Each row was made from one walk, in order. Every step used is in the known rows, and no mark comes twice. Write each row's walk.
In the rows, zero is written as 128.
Known rows:
D-Y: [ 81  67 106 149 128  84 137 123 155  83 196  74 120 144 155  74 186 126
 146 110 165]
G-N: [108 126 108 110 122 149  85 129 127 103 122 105  88 133 155 112 144 116
 180 135 155]
N-H-K: [ 71 147 133 133 132 126 162 146  80  72 118 120 127 120 138 113  77 153
 117 118 124]
N-H-T-G: [171 148 161 120  72 111 110 110 114 138 170 120 198 122 144 104  89 147
 119 126 103]
G-T-S: [136 174 107 132 111 155 150 100 144 186 134 120 154 118 155  96 147 133
 137  86 182]
T-H-C-Y: [116 131 119 155 130 124 141 145 170  81 138  78 157 168 133 133 171 137
 134 139 134]
K-G: [122  86 157 152 141 130 123 129 144  68 142  83 155  91 159  87 170 117
 128 119 114]
G-N-H-C: [ 92 156 134  87 158 117 111 155  88  99  84 140 107 131 145 120  98 127
 149 122 162]
T-G-K: [136 101 138 133 113 125  34 106 124  77 178 140 131 200 182 107 135 105
 142 124 113]
T-G-N: [146 135 109 102  95 138  42 124 138 119 172 133 114 155 161 124 120 124
 167 139 116]
T-G: [128 138 130 127  96 119  77 119 136  85 199 104 168 142 163  87 128 131
 141 131 110]
H-C-Y-T-S: [ 89 141  83 127 165  71 152  96 182 157 133 133 159 104  90 100 153 143
 116 167 121]
C-Y-T-H-K-G: [137  79 138 175 135 120 166 118 145 131 130 115 125 127  55 167 153 133
  85 159  70]
C-Y-T-G-N: [127 107  64 100 116 114  88 109 150 178 151 157 152 142  86 150 136 117
 146 194 118]
G-N-H: [101 143 106 112 127 147 130 154  81 130  77 121 131 127 140 123 132 117
 147 122 168]
D-Y-C: [111 124 104 175 182  64 138 114 185  71 198  53 106 132 146  87 208 106
 141 133 148]
C-Y: [ 89 101  73 159 128 142 160 140 163  77 140  81 190 121 152  91 181 123
 148 159 145]
H-K: [ 81 122 128 130 129 133 121 127 128  44 163 108  89 130 150 103  91 151
 150 129 107]
C-Y-T-H-K-G-N: [157  82 118 149 132 136 133 123 152 169 106 148  61 144  47 209 144 126
 111 162  84]

Which walk is each row?
[100 136 173 123 147  77 114 108 112 113 136  87 115 144  80 110 133 147
 114 125 124] => Y-T-H-C
[167 112 153 153 150 148 166 147 164 147 120 116 166 139 126 149 174 104
 118 106 155] => K-G-T-H-C-Y
[151 168 158 139 128 157 192 123 109 192 103 179 129  99 136 139  89 136
  81  75 133] => N-H-K-G-T-S
[178 183 122 113  75 137 126  99 133 209  96 139 114 116 141 140 124 152
 137 110 130] => G-N-H-T-S
[136  94 144 119 135 153  87 128 137  85 136 148  29 118 141 145 108 128
 153 138  96] => H-K-G-N
[124 123 165 135 144 161 185 145  76 134  97 154 133  99 126 133  77 122
  98  88 144] => N-H-K-G-T
[104 113 162 145 142 130 168 146  94  69 115 125 127 104 135 118  97 137
  88 116  96] => N-H-K-G
[124 106 111 116 174 133 149 175 141 115  78 153 147 113 132 149 148 102
 123 148 137] => K-G-N-H-C-Y
[177 118 185 161 115 171 148 130 120 160 118  90 153 131 139 136 174 107
 113  73 159] => K-G-T-H
[125 154  88  91 130 113 101 164 134 133 128 172 167 158 134 160 103 118
 139 155 133] => T-G-N-H-C-Y
[ 92 155 116 103 125 151 129 151  75 101  93 150  68 142 130 146  68 143
 145 129 134] => G-N-H-K
[104  97 118 104 193  98 158 144 128 163  62 170 148  97  66 153 139 104
 104 173 129] => K-G-N-H-C-Y-T
[168 139 145 146 122 158 153 103 155 189 129 127 160  90 161 103 162 121
 117  77 149] => K-G-T-S
[143 153 154 145 100 167 143 127 101 136 136 113  90 167 125 152  92 145
 135  87 149] => G-T-H-K
[117 158 125  84 118 102  90 117  62 169 130 190  89 145  66 159  34 142
 112 153  99] => Y-T-G-N-H-K
[113 136  76 100 123 106 125 125  98 186 123 199 127 150  57 180  66 133
 113 187  98] => C-Y-T-G-N-H-K
[188 113 172 118 106 148 116 130 117 156  90 128 121  90 131 142 129 119
 133 124 121] => K-G-N-H-T
[217 149 155 127  89 139 129  99 152 213  96 146 117  85 143 149 138 130
 118 110 104] => K-G-N-H-T-S
